Every row comes from one small tree of marks. The marks that hang from a mark follow it in brackets, in alphabetical order. Every link used is in the known rows. Which tree was each row made from?
Known rows:
selo[lozo[tamin[nokov temon]]]:  1.94 -1.53 -3.63 -0.46 -0.84 -0.45 -1.08  1.74 -1.07  0.45 -0.34 -0.37  1.54  0.23 -1.84  2.81 -2.51  4.28  0.41 -0.30 -0.13 -0.53  1.62  2.38  0.27 -0.54  1.41 -5.25  0.42
selo[temon]: -0.56 -5.79 -3.01 -3.51 -1.18 -1.07 -1.05  1.26 -1.30 -1.11  2.15 -2.10  2.12  1.45  0.94 -0.65  2.85  4.69 -0.27  0.63 -2.13 -0.21  1.08 -0.59 -0.57  0.35  0.92 -5.31 -0.61
lozo[selo]:  0.34 -3.89  0.00 -5.87 -1.69  0.52 -0.58  0.09 -0.85 -0.51  1.95 -2.72  2.52  2.54  0.94  0.31 -1.57  3.40  0.00 -1.38 -1.37 -0.05  2.97 -0.88  1.03 -3.22  1.12  1.51 -1.63
navep[lozo[selo] tamin[nokov temon]]:  1.25  0.61 -0.07  0.58 -0.36  0.99 -1.10  1.11 -2.35 -1.04  4.33  0.80  0.28 -2.21 -0.83  1.40 -4.12  3.21  0.46 -0.62  0.21 -0.30  2.07  1.38  0.78 -1.47  0.33 -2.69  0.82
navep[lozo[selo vukebem] nokov tamin[temon]]:  1.72  1.00  1.89  4.65  1.06  2.75 -0.84 -0.52 -0.98  0.02  2.98  1.98  0.08 -2.63  0.39 -0.96 -0.60  2.35 -0.07  0.09 -1.63  1.24  1.30 -1.72 -0.22 -1.21  0.76 -1.43  0.50
navep[nokov[lozo[selo vukebem]] tamin[temon]]:  1.43  0.67  1.23  4.43  2.37  2.56 -1.02  0.00  1.10 -0.82  2.38  1.19  1.21 -1.64  0.63  1.61  0.30  2.94  0.18 -0.75 -1.42  0.91  0.04  1.20 -0.57 -0.59  1.27 -1.56 -0.46
nokov[lozo[selo tamin[temon[navep]] vukebem]]:  3.05  2.69  3.00  1.42 -0.15  1.41 -0.57  0.08  2.30 -1.02  3.29  0.59  0.46  1.09  1.04  0.20 -1.84  2.38  0.31 -2.53 -0.09  0.90  2.20 -0.39  1.07  0.20  0.73  3.74 -1.93
temon[lozo[tamin[nokov] vukebem] navep]:  1.08  2.51  0.49  1.70 -1.58  1.73 -1.22  0.36 -0.97 -0.94  4.47 -0.72  1.08 -1.56 -1.52  1.00 -4.38  3.70  1.05  0.21  3.12  0.16  4.15 -2.53  0.60  3.23 -0.20  0.52 -0.56
tamin[nokov[lozo[selo vukebem]] temon[navep]]:  2.50 -1.58  0.54  0.42  0.83  0.67 -0.86 -1.16 -0.71 -1.66  8.83  0.52 -1.67 -0.67  0.08  2.11 -2.21  2.35  0.93 -0.70  1.19 -1.49  3.25 -0.25 -0.60 -0.74 -0.53 -0.16 -0.44
temon[lozo navep]: -1.71 -1.82 -0.72 -1.65 -1.89  1.29 -1.24  0.70 -2.60 -1.70  3.06 -1.92  1.06 -1.01 -1.39  0.07 -3.66  3.91  0.94  0.76  1.07  0.66  4.08 -6.26  0.74  0.74  1.12 -1.35 -0.58
lozo[selo tamin[temon]]:  2.73 -0.70  0.90 -2.09 -1.69  1.16 -0.79  1.36 -0.14 -1.65 -0.05 -2.08  3.25  1.01  0.96  0.86 -2.35  3.07 -0.04 -2.21 -0.65 -0.28  2.28  4.40  1.00 -1.91  0.71 -0.33 -1.52
temon[navep[lozo[selo tamin] nokov]]:  0.02 -1.34  0.81  1.32  0.12  2.15 -0.67 -0.07 -2.75 -0.16 -0.50 -2.30  0.47 -2.27 -0.48 -2.12 -3.24  3.07  0.24  1.07 -1.89  0.92  2.28 -4.44  0.79 -1.04 -0.18  0.35 -0.17
nokov[lozo[selo vukebem] tamin]:  2.60  2.57  2.38 -1.46  1.39  1.48 -0.51  0.20  3.89 -1.50  1.19  0.53  0.69  4.28  0.77  2.00 -0.18  3.21  0.32 -3.06 -1.37  1.49  1.69  1.32  1.78 -3.05  1.61  4.29 -2.76
nokov[lozo[selo vukebem] tamin[temon]]:  3.35  1.87  2.47 -0.47  1.57  1.57 -0.63  0.16  3.60 -2.60  2.46  1.51 -0.14  3.73  1.07  2.36  0.60  2.64  0.35 -3.23 -1.32  1.11  1.92  2.22  1.14 -3.69  1.72  2.14 -2.56
lozo[selo[nokov] tamin vukebem]:  3.31  1.45  1.89 -0.28 -0.31  1.30 -0.58 -1.18  1.82  0.36  2.77 -1.33  2.97  1.10  1.35  0.33 -1.45  2.92 -0.25 -1.41  0.07 -0.18  2.08  2.85  0.27  1.77 -0.35  3.24 -2.12
lozo[tamin[nokov] vukebem]:  4.13  2.68 -0.40 -0.63 -1.12  0.77 -0.93  0.50  2.94  1.95  4.11 -0.99  2.35  2.48  0.14  1.80 -1.80  4.39  0.26 -0.58  1.25 -0.80  1.78  4.72  0.47 -0.78 -0.77  1.42 -1.34
temon[navep[lozo[selo] nokov tamin]]: -0.98 -1.08 -0.06  2.15  0.58  2.40 -0.90  0.08 -3.69 -0.96 -0.18 -1.36 -0.26 -2.94 -0.89 -0.03 -3.19  3.26  0.34  1.37 -1.69  1.29  2.38 -4.25  0.47 -1.11  0.07 -0.85  0.20
navep[lozo[selo vukebem] nokov[tamin[temon]]]:  2.31 -0.39  2.52  1.58  1.66  2.52 -0.50 -1.10  0.70  0.25  1.59  0.75  0.29  0.10  0.76 -2.45  0.68  2.37 -0.10 -0.35 -2.85  1.12  1.35 -2.07  0.41 -3.57  0.95  0.33 -0.51
tamin[nokov temon[lozo]]:  1.28 -2.88 -1.46 -2.29 -0.66  0.15 -1.43  0.64 -0.72 -0.84  8.00 -0.64  1.83 -0.80 -0.77  1.38 -2.34  3.86  0.98 -0.20  1.87 -2.14  2.28  1.24 -0.48 -0.81  0.68 -5.13  0.35
temon[lozo[vukebem] navep[nokov]]: -0.70 -0.99  0.65  1.79 -0.39  2.37 -1.07 -0.98 -1.55 -0.51  4.35 -0.71  0.59 -1.80 -0.81 -0.96 -1.62  3.25  0.79  1.39  0.89  0.93  3.67 -7.32 -0.30  1.75  0.70 -0.14 -0.47
selo[lozo nokov[tamin[temon]]]:  0.39 -3.92 -4.38 -0.74  2.45 -0.27 -1.17  0.05 -0.66 -0.81 -0.80 -0.34  0.96  0.21 -1.62  3.21  0.04  4.25  0.19  0.77 -2.26 -0.37  0.47  1.56 -0.81 -0.49  1.88 -7.63 -0.25

Which tree is each row?
 0.10  0.44  1.33 -1.30 -1.16  1.25 -1.10  0.82 -0.29 -0.95  1.78 -2.13  4.85 -1.69 -0.42 -0.92 -3.93  3.68  0.44 -1.40  1.20  0.04  1.92 -0.51  1.13  3.70  1.41 -0.47 -0.90 -> temon[lozo[selo[nokov] tamin]]
 1.52 -1.68 -3.35 -0.78 -1.40 -0.25 -1.04  1.99 -0.79  0.20 -1.93 -0.39  1.55  0.97 -1.44  2.26 -1.73  4.21  0.18 -0.43 -1.09  0.30  1.72  1.08  0.48 -1.18  2.02 -5.11 -0.05 -> selo[lozo[tamin[temon]]]
 3.15 -0.06 -2.81  0.77 -1.01 -0.24 -0.95  0.66  0.06  1.03  1.74  1.08  0.48  1.10 -1.36  2.96 -1.47  3.83  0.34 -0.38  0.55 -0.29  2.37  1.80 -0.10 -0.20  1.06 -3.34  0.06 -> selo[lozo[tamin[nokov temon] vukebem]]
-0.20 -5.61 -4.59  1.28  1.28 -1.84 -0.99 -1.29 -2.16 -0.13  3.13  0.80  0.35 -1.49 -0.39  0.29  3.67  3.87 -0.36  1.78 -1.66 -0.33  0.74 -2.75 -2.37  6.44  1.08 -7.79  0.48 -> selo[lozo[vukebem] nokov temon]
 1.15 -0.20  2.27  1.26  0.40  2.07 -0.55  0.35 -0.46  1.72 -1.09 -1.82  3.02 -2.17  0.23 -4.34 -2.50  3.15 -0.16 -0.11 -2.58  0.91  0.09 -2.20  1.27 -0.78  0.65  0.53  0.10 -> navep[lozo[selo tamin] nokov]
 3.08 -1.43  0.59 -1.03  0.70  0.20 -0.85 -0.70  1.13 -0.53  9.05  0.70 -0.06  0.58  0.59  1.53 -1.32  2.71  0.71 -1.55  0.90 -1.75  2.08  1.54 -0.38 -1.42  0.17 -0.37 -0.57 -> tamin[nokov[lozo[selo vukebem]] temon]
-0.12 -5.10 -0.84 -3.18  1.11 -0.05 -0.79 -0.47 -1.56 -2.61  1.23 -2.43  2.73  0.17  1.08  0.31  1.43  3.52 -0.29 -0.65 -2.20 -0.51  1.21  1.65 -0.41  1.53  0.65 -2.93 -1.31 -> lozo[selo[nokov[tamin] temon]]
 0.52 -1.16  0.21 -0.03  1.85  1.95 -0.82  0.63  0.75  1.41 -1.33 -1.38  1.77  0.12 -0.39 -2.63 -0.32  4.17  0.03  0.84 -3.72  1.13 -0.43 -2.00  1.00 -4.33  1.21 -2.07 -0.10 -> navep[lozo nokov[tamin]]
 1.13 -3.63  0.11  0.36 -0.17  1.63 -0.83 -0.76 -1.94 -1.16  4.18 -0.23 -1.19 -0.59  0.54 -0.86 -0.36  2.44  0.22  0.85 -1.66  0.07  3.08 -3.76 -0.60 -3.26  0.37 -2.41 -0.40 -> tamin[temon[navep[lozo[selo vukebem] nokov]]]
 1.12  2.89 -0.31  0.74 -1.30  1.20 -1.03  1.15  0.40  1.18  3.02  1.28 -0.09  0.92 -0.50  0.54 -2.10  4.15  0.07  0.30 -0.70  1.53  1.90 -1.96  1.16 -2.20  0.74 -0.44 -0.25 -> navep[lozo[vukebem] tamin]
 1.67  0.07  0.14  0.65  2.00  0.57 -0.98 -0.58  3.14  0.86  4.49 -0.85  1.95  0.02  0.69 -0.26 -0.50  3.76  0.11 -0.02 -1.04 -0.46 -0.51  0.56 -0.42  1.52  0.37 -1.17 -1.48 -> selo[nokov[lozo[tamin[temon] vukebem]]]
 0.41  0.91  1.51 -2.01 -2.40  1.30 -1.03  1.61 -0.38 -1.07  1.08 -1.94  4.60 -0.45 -0.40 -0.63 -4.05  3.71  0.50 -1.96  1.35  0.49  2.67 -0.67  1.74  1.95  1.74  0.42 -1.00 -> temon[lozo[selo tamin]]
 2.12 -1.16 -2.88  2.10  1.00 -0.15 -1.02 -0.62  0.36  0.98  1.52  0.63  1.06 -0.61 -0.96  1.83 -0.41  3.70 -0.01  0.69 -0.66 -0.39  0.90  0.89 -1.11  2.67  1.00 -5.06 -0.21 -> selo[lozo[tamin[temon] vukebem] nokov]
 2.53  2.19  0.83  1.77 -0.52  1.24 -0.98  0.08 -1.26 -0.50  6.45  2.29 -0.80 -1.26 -0.34  1.54 -3.12  2.79  0.36 -0.79  0.84 -0.04  2.83  0.80  0.44 -0.99  0.00 -0.85  0.43 -> navep[lozo[selo vukebem] tamin[nokov temon]]
 1.92 -0.29 -0.42 -2.24  0.55 -0.10 -0.85 -0.15  2.24  1.67  7.32 -0.68  1.01  1.75 -0.15  1.17 -1.97  4.17  0.72 -0.58  0.71 -1.19  1.18  0.29  0.39 -1.09 -0.01  1.30 -0.73 -> tamin[nokov[lozo[vukebem]]]
 0.43 -0.64 -0.41 -0.64  2.06  0.33 -1.03  0.17  2.50  1.04  2.38 -2.32  3.10 -0.37  0.20 -0.55 -1.59  4.39  0.14  0.07 -1.56 -0.44 -1.17  0.52  0.16  1.64  0.56 -1.45 -1.30 -> selo[nokov[lozo[tamin]]]
 1.91 -0.49 -0.84 -2.47 -0.03  1.37 -1.26  1.39  1.79 -2.32  1.27 -0.23  1.46  3.47 -0.08  2.80  0.50  4.19  0.44 -1.15 -0.78  0.39  2.23  3.02  0.63 -4.61  1.82 -3.44 -1.75 -> nokov[tamin[temon[lozo[vukebem]]]]
 0.47 -5.19 -1.76 -0.97  0.10  1.34 -1.11  0.08 -1.59 -1.40  2.91 -1.62 -0.11  0.11  0.34  0.77  0.18  3.37  0.31  1.27 -1.86 -0.46  2.35 -1.59 -0.97 -4.11  0.54 -4.58 -0.62 -> tamin[temon[navep[nokov]]]
-0.09 -3.44 -4.42 -1.42  2.28 -0.31 -1.08  0.11 -0.41 -0.02 -1.78 -1.02  1.54  0.59 -1.85  3.07 -0.45  4.66  0.16  0.78 -2.27 -0.04  0.30  0.92 -0.34 -0.11  1.81 -6.10 -0.42 -> selo[lozo nokov[tamin]]
 0.66 -2.25 -1.49 -0.94  2.12  1.12 -1.28 -0.62  0.73 -1.56  3.17 -1.32  1.34  0.38 -0.17  1.86  0.12  4.00  0.32  0.88 -1.08 -0.57  1.20  1.25 -0.79 -0.60  0.51 -4.20 -1.45 -> selo[nokov[tamin[temon[lozo[vukebem] navep]]]]
-1.94 -0.54  0.79  2.50  0.04  2.92 -1.19  0.15 -4.12 -2.84  0.94 -1.27  1.81 -4.37 -1.44  0.96 -4.00  3.11  0.85  0.31  0.96  1.23  3.46 -4.47  0.31  2.91  1.05 -1.07  0.07 -> temon[lozo[selo] navep[nokov tamin]]
 1.52 -0.52  1.87  2.26  1.74  1.61 -0.58 -0.33  1.78  0.70  1.24 -0.92  2.67 -0.67  1.23 -2.12  1.04  3.19 -0.07 -0.73 -2.02  0.75 -0.38 -0.88 -0.04  1.32  0.86  0.96 -0.92 -> navep[nokov[lozo[selo[temon] tamin vukebem]]]
-0.75  0.19  0.39  2.60 -0.35  2.53 -1.26  0.93 -1.94 -1.11 -0.12 -2.38  2.73 -3.42 -1.48 -0.89 -3.75  3.87  0.82  0.94  0.73  0.86  2.30 -3.64  0.53  2.72  0.68 -1.77 -0.18 -> temon[lozo[tamin] navep[nokov]]
 1.76 -1.20  0.24 -1.86  0.54 -0.34 -0.70 -0.53  0.86  0.38  7.25 -0.48  1.09  0.73  0.33  0.70 -1.10  3.53  0.54 -1.19  0.68 -1.20  1.54  0.21  0.13  0.98 -0.05  1.34 -0.59 -> tamin[nokov[lozo[selo[temon] vukebem]]]
 0.97  0.53 -0.08  0.03 -1.49  1.33 -0.80  0.36 -1.17  0.23  1.90 -1.14 -0.94  0.44 -0.54 -0.74 -3.04  3.59  0.31  1.10 -0.72  0.97  3.42 -4.29  1.03 -1.86 -0.35  0.88 -0.81 -> temon[navep[lozo[tamin vukebem]]]
 0.12 -1.43 -0.50 -1.29 -1.44  1.04 -0.75 -0.28 -1.68  0.26  3.53 -0.94 -1.68  0.92 -0.39 -0.87 -2.26  3.47  0.35  1.42 -1.07  0.89  3.82 -6.50  0.73 -2.72 -0.11  0.69 -0.76 -> temon[navep[lozo[vukebem]]]
 1.19 -0.09 -0.26 -0.93  3.19  0.72 -0.95 -0.67  3.67  0.14  2.91 -0.89  1.62  1.82  0.29  1.17  0.37  4.21  0.19 -0.18 -1.86  0.02 -0.46  1.16  0.03 -0.45  0.76 -0.67 -2.03 -> selo[nokov[lozo[vukebem] tamin]]
